Every row comes from one small tree of marks. Brackets hold a mark, then the marks that hang from it, in the order of their numbers. Every link used is in the known rows. Which tree was each row made from?
Known rows
(q_985 (q_234 (q_80 (q_137 (q_751 q_334 q_658))))): [ -0.7   0.1   8.5   1.8  -6.0 -18.7  -3.4  -7.0  -3.5   2.0 -20.6 -13.5
 -10.6  -7.7   6.9 -14.7 -12.2  -2.3   1.5  -5.4 -10.3]
(q_137 q_751): [-28.7  16.2  19.4   0.1 -11.8 -23.7 -16.4   6.1 -11.5  -3.6 -18.0  10.8
   5.3  -8.7  32.8  11.3  -6.5  16.2  -7.7 -19.4  -6.3]
(q_155 (q_234 (q_80 q_137) (q_751 q_334 q_658))): [ 21.3 -15.6 -14.5   4.6  -9.3  20.0  -0.2  10.5  -6.5   7.0   5.0   8.0
   5.2  16.3 -23.8  -8.2  -9.2 -13.8   0.5   7.9  -2.7]
(q_155 q_234): [ -5.1   6.2  -0.8  16.4 -13.4   5.8 -15.2  24.7  15.5  14.0  10.5  -4.7
  16.2  -2.1  25.8  19.0 -14.0  18.5   5.0   1.8  -5.7]
(q_545 (q_234 (q_751 q_658))): [ -8.6   2.1  -7.8 -16.6  -5.1   8.4 -18.7 -15.6  18.4  -2.0  -6.2   0.8
   0.1  14.0 -10.3  13.6   3.2   7.5   7.5 -14.0  16.3]
(q_985 (q_234 q_80 (q_751 q_334))): [ 14.7  18.4  -0.8   9.5  -0.4  -2.7  -3.3  -2.6  10.8 -12.1 -22.3 -23.8
  -2.8   1.5   9.1  -1.7 -19.2   6.1  -0.5  -4.2 -15.2]
(q_468 q_334): [ -8.3   6.8  -1.5 -15.7 -15.4 -18.5   5.8  17.2   5.1  -4.2   1.7   3.4
   4.3  -4.8  59.0  16.4  20.4  28.9   6.4 -14.2 -16.7]
(q_658 (q_155 (q_234 (q_80 q_137))) (q_751 q_334)): [ 20.9   0.1   9.6  20.7  11.2   3.7  17.9  12.6  -7.4  -3.9  21.7 -16.8
   2.5   7.5 -20.9 -10.4  -4.1   2.7  12.2  11.2  17.2]
(q_234 q_80 (q_751 q_334 (q_658 q_155))): [ 10.4  -1.4 -12.2  -9.3  21.4  10.7  17.4 -15.6   1.6  -9.1   1.3   1.0
  -7.7  -3.1 -20.7  -6.5  11.1 -18.6 -13.5  13.1  -3.2]
(q_155 (q_234 (q_751 q_334 q_658))): [ 11.5  12.3 -18.6 -13.4 -16.8  34.5 -16.8  10.0   7.9  -6.8   2.4   1.3
   8.6  33.6  -3.0   7.6  -5.4  14.7   5.0   9.4  -0.9]
(q_658 (q_751 q_334)): [  5.7  14.8   6.5  -1.3 -10.3  -6.2 -10.6   5.6  -0.6 -36.3  -0.5   1.0
  -1.8   0.9  34.2   4.5   1.1  26.5  13.1  -7.7  -7.6]
(q_137 (q_751 q_334 (q_658 (q_155 (q_234 q_80))))): [-11.6  12.3  -3.8 -22.5   6.9   8.2   3.0  -0.7 -11.7  -0.1   0.6   2.0
   2.0   9.3  -5.6 -12.3   4.9   0.9  -8.3  15.4   4.8]
(q_137 (q_751 q_334 (q_658 (q_155 q_234)))): [-15.0  20.3  -2.9 -27.9  -0.5  15.0  -6.1  -0.9  -6.5  -7.1  -1.1   3.6
   2.4  21.0   1.7  -4.9   7.8  15.0  -1.2  13.0   8.0]
(q_137 (q_751 q_334 (q_658 q_155))): [-20.6  19.2   2.3 -30.0   3.9   2.7  -3.8  -9.7  -7.4 -14.5  -6.4   8.3
  -2.6   8.0  11.9  -4.1  14.8  14.4  -4.1   7.2   2.7]
(q_553 q_334): [ -6.9   4.7  -6.7   9.1 -12.2  -6.8 -13.9   9.4   0.6 -20.1   7.1  -4.5
  11.1 -24.9  65.0  21.1  10.6  23.9  14.8  -6.9 -17.7]
(q_155 (q_234 (q_80 (q_137 (q_751 q_334 q_658))))): [  3.5 -14.9  -3.4   6.1  -8.8   2.8  -1.4  17.7 -12.6  15.7   6.8   8.1
   8.5   0.8  -4.7 -11.6 -11.8 -12.0  -0.9   6.8  -5.2]
(q_545 (q_234 (q_80 q_137) q_751)): [  3.1 -20.4   4.9  18.9   3.9 -12.8  -0.7  -3.0   4.6  10.6  -4.3   2.5
   5.6 -10.7 -18.4   3.3  -8.2 -19.1   6.9 -22.5  10.2]
(q_658 q_155 (q_751 q_334)): [  4.1  20.3  12.8   2.1  12.6  -1.7   8.6  -2.2   4.5 -27.0  13.2 -13.9
  -3.6   0.2  11.5   3.9  10.6  24.9  12.6   3.7  11.4]
(q_80 (q_137 (q_751 q_334 q_658))): [-12.9  -8.0   9.5 -11.6 -17.0 -12.0 -11.7  -1.3 -16.8 -10.5  -9.5  27.6
  -2.6  -1.1  17.2  -5.2   9.6   3.1   7.4 -12.3  -5.1]

Write each row's tree
[ 16.8  -1.8 -20.2  -3.0  -3.9  25.2  -2.6  10.1   1.1   3.7   4.9  -0.3
   7.3  16.3 -15.1  -4.2 -10.7  -7.2  -5.9  13.6  -6.3] : (q_155 (q_234 q_80 (q_751 q_334 q_658)))
[  6.5 -26.8   3.7   8.6  -1.3 -13.8   5.6 -13.9 -12.3   7.9 -10.1  16.3
 -12.1 -10.4 -25.3  -6.2   0.0 -30.8 -12.3 -14.3  -2.4] : (q_234 (q_80 q_137) (q_751 q_658))
[-32.0  14.8  13.9 -19.3   0.1 -12.2  -5.6 -13.7  -8.3   4.1 -10.7   5.0
  -6.9   1.8   2.3   2.7   8.3  10.1 -11.1  -4.4  12.5] : (q_137 (q_751 (q_658 q_155)))
[-10.0  -5.4  -6.0  -2.6  13.2   5.0   8.7  -5.0  14.9  24.8  20.4 -10.5
  -4.8 -10.0 -13.2   1.1   7.0  -6.2  -7.5  18.0   9.9] : (q_751 (q_658 (q_155 (q_234 q_80))))
[ -7.1  -4.2   8.1  -7.8 -11.1   2.3  -3.9   2.7 -14.7   1.1   1.6  15.2
   1.4  13.6  -4.8  -6.5   6.3   3.6   9.7  -0.7  10.3] : (q_80 (q_137 (q_751 q_334 (q_658 (q_155 q_234)))))
[  6.9  19.0  -2.4  10.6   9.8  23.4   4.7  11.4  14.8   3.1  13.7 -14.4
  12.8  16.6  -7.4  14.4  -1.0  15.5   6.0  11.7  11.5] : (q_658 (q_155 (q_234 (q_751 q_334))))
[ -7.4 -18.8  11.3   7.7  12.8 -23.3  15.7  -4.3 -16.0   8.9   1.5  12.1
  -3.7 -26.2  -4.5 -15.2   6.4 -23.1  -7.9  -1.2  -4.2] : (q_234 (q_80 (q_137 (q_751 q_334 (q_658 q_155)))))
[  5.2 -23.4   7.2  12.0  13.0 -10.1  17.8 -18.4  -8.8  14.3  -2.6   6.2
 -13.3 -10.0 -40.1  -6.5   5.9 -31.8 -12.1  -7.1   9.9] : (q_234 (q_80 q_137) (q_751 (q_658 q_155)))
[ -6.2   7.4 -15.3 -25.3  15.8  14.4   4.0 -11.8  20.9 -14.1  17.2   0.8
  -6.2  -7.1  17.6   3.1  28.2  11.4   4.8  22.0  -4.2] : (q_751 q_334 (q_658 q_155))
[ 16.2 -21.8  -8.4  -2.2   1.6   1.0   6.7 -10.4 -11.1 -11.4  -5.2  19.2
  -9.0  -4.2 -16.7 -12.5   6.1 -26.4  -4.5  -3.1 -11.7] : (q_234 (q_80 q_137) (q_751 q_334 q_658))
[-13.8   3.4  -5.0  -8.8   6.5  11.3  -0.3  -4.4  19.7  18.3  18.5  -9.1
  -4.9   1.9  -5.4   9.2  10.5   9.1  -1.2  15.7  14.1] : (q_751 (q_658 (q_155 q_234)))
[  4.4 -20.2   3.9  34.5  -5.5  -9.3   1.0  25.6   0.5  27.9  14.1   0.2
  11.9 -18.8   5.7   1.8 -17.8 -11.4   0.1  -0.9  -8.2] : (q_155 (q_234 (q_80 q_137)))
[  6.6  -4.5   8.7  31.2  13.6   2.7  16.2   9.0   2.3  25.1  14.1 -12.6
   8.3  -1.9 -28.8   5.4  -9.7 -11.2  -2.1   3.0  16.1] : (q_658 (q_155 (q_234 (q_80 q_137) q_751)))
[ 10.1   0.6  15.8  25.8  -7.4 -20.0  -1.5  -6.2   2.2   6.1 -24.8 -19.7
  -7.6  -2.9  -5.4   0.0 -23.4  -4.9  -0.4 -19.7  -4.8] : (q_985 (q_234 (q_80 q_137) q_751))
[ 12.1  -4.6 -16.0 -11.5   7.3   6.9   4.8 -10.4  -2.1 -14.3  -6.5  10.2
  -5.8  -4.8  -5.8  -7.1   4.2 -16.9 -13.2   5.2 -15.1] : (q_234 q_80 (q_751 q_334 q_658))
[  5.7  14.1   9.0  18.5  -2.6 -13.8  -4.4  -5.4   9.8   2.5 -26.1 -27.1
  -6.4  -3.1   2.3   4.3 -25.0   3.7  -6.5 -12.8  -7.2] : (q_985 (q_234 q_80 q_751))
[  9.3 -21.0 -11.9  -7.5   4.7   5.8  -0.9 -11.8   5.0  -2.0  -0.7   9.3
   0.0   0.9 -23.7  -8.2   5.0 -18.9   9.4  -7.8   6.8] : (q_545 (q_234 (q_80 q_137) (q_751 q_334 q_658)))
